Each row was made from one small tree. Brackets hold a mark, then the marks that hang from it, in alphabetical order. Every link used is in the known rows. Write each row's tree.
Known rows:
[G [R [A [W Y]]]]: -28.1	-3.3	-13.7	-27.1	-6.9	-21.1	13.6	44.8	-0.8	36.2	-22.7	17.4	-29.7	19.6	16.2	-18.4	-28.9	-19.5	0.6	-26.6	-1.9
[R A]: -31.9	5.7	-26.1	-22.4	3.9	-16.7	7.6	28.4	34.0	46.6	-28.6	-5.0	-8.8	20.1	42.6	-12.4	-29.2	-21.0	-22.8	-5.8	14.4
[G [R [A [W [Y [H U]]]]]]: -28.4	3.8	-7.5	-14.4	2.4	-3.9	40.3	23.7	-14.7	20.0	-19.7	17.6	-31.6	31.7	18.1	-37.6	-16.0	-7.9	-15.5	-17.2	-7.1
[A [W [G R] [Y [H U]]]]: -31.5	0.4	7.7	-14.7	0.9	9.9	20.9	7.3	-40.4	-16.9	-9.9	17.0	-32.7	41.0	-12.1	-11.7	-0.6	2.4	-7.1	6.2	-35.5
[R [A [W G [Y [H U]]]]]: -27.0	15.4	-2.2	-28.5	6.5	11.5	18.1	10.1	6.7	-8.7	-3.7	4.9	-6.2	51.9	11.8	-16.7	-20.4	-17.0	2.3	10.3	0.5
[U H]: -52.0	-8.9	-25.9	-12.0	10.0	-10.3	-1.6	11.2	-4.5	47.2	-3.3	-27.5	-15.3	23.3	33.4	5.5	-5.0	-4.1	-52.1	1.7	3.2
[D [W A [G R] Y] Z]: -8.1	6.4	-30.0	-16.8	-12.5	21.8	-39.1	8.7	-40.9	-34.8	15.3	8.8	14.4	-24.3	-33.9	-9.9	-50.9	-20.1	-6.1	38.8	5.1
[Z [D [W A]]]: -21.6	0.1	-10.4	-25.7	-44.3	-13.8	-25.8	30.6	4.2	29.3	-5.6	-5.7	-21.9	-3.0	25.0	-27.5	-56.7	-34.1	-39.7	-13.9	14.8
[Z [D W]]: -23.3	-8.2	-10.6	-33.4	-36.3	-15.9	-13.7	37.7	-9.1	51.4	-19.8	-2.8	-31.4	3.6	21.4	-14.8	-44.4	-45.3	-52.1	-2.0	-15.9
[Y H]: -44.2	-2.6	-22.2	11.0	0.3	14.9	28.5	10.6	5.8	11.5	-40.4	3.7	-26.2	23.6	18.5	-6.6	26.5	-0.2	-39.7	-13.8	-15.5
[H U Y]: -33.4	12.1	22.7	-29.8	12.5	-4.9	41.5	-22.3	-22.3	64.7	-29.2	-3.2	-56.6	45.6	53.0	-34.0	-15.5	-21.1	-37.8	60.8	-9.0
[W A [G R] [Y [H U]]]: -25.9	11.6	12.9	10.7	-6.6	25.9	9.8	-18.4	-40.5	-50.1	2.8	7.2	-6.9	19.1	0.6	-17.8	7.0	36.1	-18.5	40.8	10.7
[C R [W A G [Y [H U]]]]: -18.1	18.1	-0.2	-0.3	8.6	35.7	6.8	-3.2	-35.2	-66.3	24.4	9.9	-1.7	13.7	-10.9	-13.5	31.1	12.3	-22.4	3.1	5.3
[C [R A]]: -28.8	-2.5	-25.3	-10.4	4.9	-9.4	13.6	30.2	14.0	38.9	-14.2	1.8	1.5	13.0	22.7	-6.8	-12.3	-19.3	-40.1	-40.3	9.9
[C [R [A [W G Y]]]]: -25.0	-0.2	-7.6	-25.4	1.5	0.8	2.6	33.9	2.0	3.8	6.2	9.7	6.5	28.5	-7.0	7.4	-19.6	-26.4	-4.9	-38.1	1.4
[Z [D [W A G [Y [H U]]]]]: -15.4	11.5	14.8	-18.7	-39.9	22.9	-12.2	2.1	-30.8	-24.1	13.6	-3.8	-10.4	12.8	1.8	-24.0	-30.2	-15.4	-39.9	42.6	8.9
[W [G [R A]] Y]: -21.4	-2.0	-2.1	-18.7	-3.8	0.6	-6.1	19.4	-20.7	-2.0	-12.4	10.5	2.6	11.6	5.4	11.3	-10.1	1.9	-6.3	39.3	3.3
[G [R [A [W [Y H]]]]]: -30.3	-3.3	-18.9	-3.3	-8.9	-1.3	32.7	35.9	-5.3	9.5	-25.4	25.9	-25.7	23.1	8.5	-20.3	-0.2	-8.6	-1.8	-39.9	-5.5
[D [W G]]: -24.3	-4.6	-29.2	-16.1	-9.3	-7.0	-33.1	12.7	-19.8	6.1	-17.5	-1.2	-10.0	9.7	-5.3	-10.3	-19.3	-25.2	-15.4	11.4	-20.6
[A W]: -42.3	-2.1	-20.1	-35.4	0.1	-22.5	3.8	33.9	20.3	45.7	-30.5	3.0	-41.6	35.0	18.8	-12.3	-35.0	-31.3	-11.3	-45.7	-20.2
[C R W]: -28.3	-3.7	-27.9	-19.6	14.2	-7.5	6.2	34.5	-11.5	17.9	-13.4	10.0	-26.6	3.6	11.5	-7.1	14.5	-20.7	-39.2	-44.4	-22.4
[D [W A G [Y [H U]]] Z]: -14.0	24.3	-23.8	-11.4	-2.2	49.9	-15.0	-15.9	-33.8	-51.1	19.7	-0.8	15.8	-1.0	-26.3	-21.4	-34.2	-19.4	-20.9	58.7	4.4
[A [W G]]: -36.3	-2.7	-14.7	-38.0	0.2	-18.9	-15.6	21.8	13.5	14.5	-18.0	1.7	-21.1	39.0	6.7	2.4	-35.0	-21.2	5.0	-29.8	-24.4

Write each row's tree:
-24.5	-1.5	-10.1	-3.0	-10.4	-16.4	-29.2	2.1	-6.6	-19.0	-9.9	2.1	-2.2	4.6	13.0	-13.4	-28.4	25.0	-5.1	-11.3	15.0
[W A [G R]]
-27.4	-6.6	-27.4	-24.2	0.0	-34.9	6.3	40.6	12.5	44.4	-30.5	15.5	-27.1	20.5	27.2	-30.6	-40.1	-15.2	-2.0	-59.0	-4.8
[G [R [A W]]]
-26.7	4.2	6.6	-6.5	-14.4	4.6	-19.3	5.9	-21.8	-30.9	3.3	6.3	-3.7	3.6	-2.4	2.6	-12.6	19.8	-1.0	31.6	17.9
[W A [G R] Y]
-18.8	9.2	-6.2	-15.7	0.7	20.0	-20.6	18.1	-20.1	-49.8	23.4	9.4	1.7	0.6	-12.6	3.9	13.0	-1.1	-6.3	-7.2	11.7
[C R [W A G Y]]
-17.5	16.1	-2.6	-3.5	3.7	20.2	2.4	-3.1	-38.2	-61.9	5.2	13.2	-17.2	10.9	2.9	-26.4	18.4	23.9	-4.1	26.9	-1.1
[C [W A [G R] [Y [H U]]]]
-11.9	-3.1	-31.9	-26.4	-2.6	20.0	-29.3	17.9	-55.7	-11.8	-1.9	10.5	2.5	-15.9	-36.8	3.0	-36.5	-33.1	-19.4	55.1	-28.6
[D [W [G R] Y] Z]
-12.6	-18.0	-4.9	-28.3	-36.8	-19.4	-31.1	29.8	-35.3	18.1	-13.3	6.1	-17.6	-1.7	4.9	-8.9	-42.6	-23.9	-39.8	2.1	-22.4
[Z [D [W [G R]]]]
-32.1	13.4	5.7	-15.9	-13.4	15.7	-23.7	2.7	3.2	-29.6	6.9	-5.0	2.0	15.3	4.5	13.5	-14.6	3.9	-1.5	41.8	27.3
[W A G Y]
-24.1	-3.3	-5.1	12.1	-5.8	23.9	14.4	10.7	-24.3	-37.7	-17.5	18.0	4.8	15.9	-4.9	6.5	26.1	15.3	-7.5	25.3	-2.3
[W [G [R A]] [Y H]]
-19.3	3.3	-35.0	-23.0	16.3	-10.2	6.9	41.7	9.6	16.5	-9.0	10.1	-6.9	5.5	24.0	-18.2	-0.2	-25.3	-24.4	-54.7	0.9
[C [R A] W]
-19.2	9.3	-8.6	9.3	-1.9	40.3	-3.2	9.9	-25.2	-77.0	18.8	15.7	5.6	5.1	-21.1	3.5	43.5	11.7	-8.8	-23.0	6.5
[C R [W A G [Y H]]]
-34.0	9.2	-14.9	-39.9	-2.8	-7.9	12.3	43.2	28.5	38.0	-16.6	6.2	-21.6	34.6	21.6	-7.3	-33.9	-40.0	3.4	-17.9	7.6
[R [A [W Y]]]
-27.6	2.1	2.6	23.1	-18.1	29.2	-0.2	-4.3	-26.2	-62.4	-2.9	13.1	0.0	8.7	-10.7	1.1	22.2	34.1	-4.9	18.3	13.7
[W A [G R] [Y H]]
-32.9	-7.1	-2.4	-6.1	-7.6	10.4	12.0	20.5	-30.8	-25.6	-16.4	24.2	-26.0	31.6	-22.0	4.5	10.6	1.0	5.1	-16.6	-32.5
[A [W [G R] [Y H]]]
-25.4	6.8	-35.7	-31.7	-1.0	25.1	-11.6	28.3	-26.2	24.4	-8.1	3.0	-13.1	-10.4	-16.3	-1.3	-36.0	-56.5	-35.9	52.2	-19.6
[D [W Y] Z]
-16.4	4.3	-23.4	-16.6	2.0	-16.1	-33.6	14.8	-8.8	-35.4	-5.4	10.1	-11.5	-1.8	14.8	-22.7	-14.5	14.0	7.4	-21.0	3.0
[C [W A [G R]]]
-28.1	7.5	-12.3	-19.4	-3.1	15.3	9.1	23.6	18.8	-18.4	-10.9	11.1	1.3	41.2	0.5	1.9	-8.2	-18.0	17.0	-15.6	3.3
[R [A [W G [Y H]]]]
-6.0	-7.9	3.6	-31.1	-40.2	-4.8	-22.6	38.0	-31.9	8.7	-0.9	9.8	-3.8	-0.6	2.1	-3.0	-40.0	-31.2	-26.5	26.3	-2.2
[Z [D [W [G [R A]] Y]]]
-21.1	-3.7	-22.6	-22.0	16.8	-2.3	-15.2	23.4	-20.2	-16.9	-4.8	8.7	-6.7	7.1	-3.0	5.1	11.6	-8.9	-24.5	-30.1	-24.9
[C R [W G]]
-28.1	8.6	-9.3	-40.7	-2.7	-4.4	-7.8	31.8	22.3	6.3	-7.8	5.2	-4.4	37.8	9.4	4.8	-36.0	-29.6	18.4	-4.0	7.0
[R [A [W G Y]]]
-13.4	-13.7	7.8	-29.6	-40.9	-2.6	-25.8	34.2	-48.8	9.3	-5.5	9.1	-20.5	-3.2	-8.0	2.3	-30.3	-27.1	-36.8	34.4	-21.2
[Z [D [W [G R] Y]]]
-16.8	6.6	-31.6	-34.3	-1.3	29.9	-30.1	14.3	-32.2	-10.9	1.6	1.1	8.4	-5.0	-31.8	10.4	-39.3	-46.3	-19.7	65.8	-21.2
[D [W G Y] Z]
-32.3	17.7	-18.7	0.9	-4.7	27.7	11.3	19.2	2.2	-35.8	-6.3	10.3	-27.7	7.2	11.5	-16.4	30.2	-1.3	-8.4	1.4	10.6
[C [W A [Y H]]]
-13.7	15.8	-29.2	-26.2	-9.1	30.7	-43.0	6.4	-20.2	-31.9	18.9	-2.1	19.3	-13.6	-26.7	0.4	-52.1	-34.0	-7.2	48.0	10.5
[D [W A G Y] Z]
-21.3	-6.7	-19.1	-16.5	1.1	-20.9	-14.3	14.8	-3.8	5.2	-23.8	5.1	4.3	13.4	18.9	-4.6	-25.0	7.0	-7.7	0.6	-0.8
[W [G [R A]]]
-25.1	0.2	-11.2	-3.3	-0.6	21.2	19.1	24.4	-1.7	-21.5	1.2	17.2	9.7	32.2	-14.9	6.4	9.0	-15.0	-6.4	-49.8	-0.2
[C [R [A [W G [Y H]]]]]
-22.7	16.4	-40.5	1.8	-12.6	47.6	-4.8	9.2	-15.4	-27.9	3.3	6.0	3.0	-13.5	-21.7	-18.8	-17.6	-31.6	-23.7	22.8	10.9
[D [W A [Y H]] Z]
-5.8	1.9	-41.0	-3.4	-3.7	38.6	-9.0	13.4	-42.7	-38.1	-1.1	19.0	22.6	-11.9	-35.6	-6.9	-12.0	-23.3	-12.2	37.6	-14.1
[D [W [G [R A]] [Y H]] Z]
-31.1	-6.9	1.1	-30.5	-5.9	-8.2	-6.4	29.5	-24.5	0.7	-13.4	16.0	-29.6	27.7	-12.6	8.8	-19.5	-11.9	7.4	-6.4	-28.5
[A [W [G R] Y]]
-21.0	7.9	-20.0	-24.5	10.6	9.5	14.3	45.1	-5.7	7.6	1.5	14.1	-9.9	4.7	10.6	-2.8	15.9	-29.5	-23.4	-13.7	3.5
[C [R A] [W Y]]
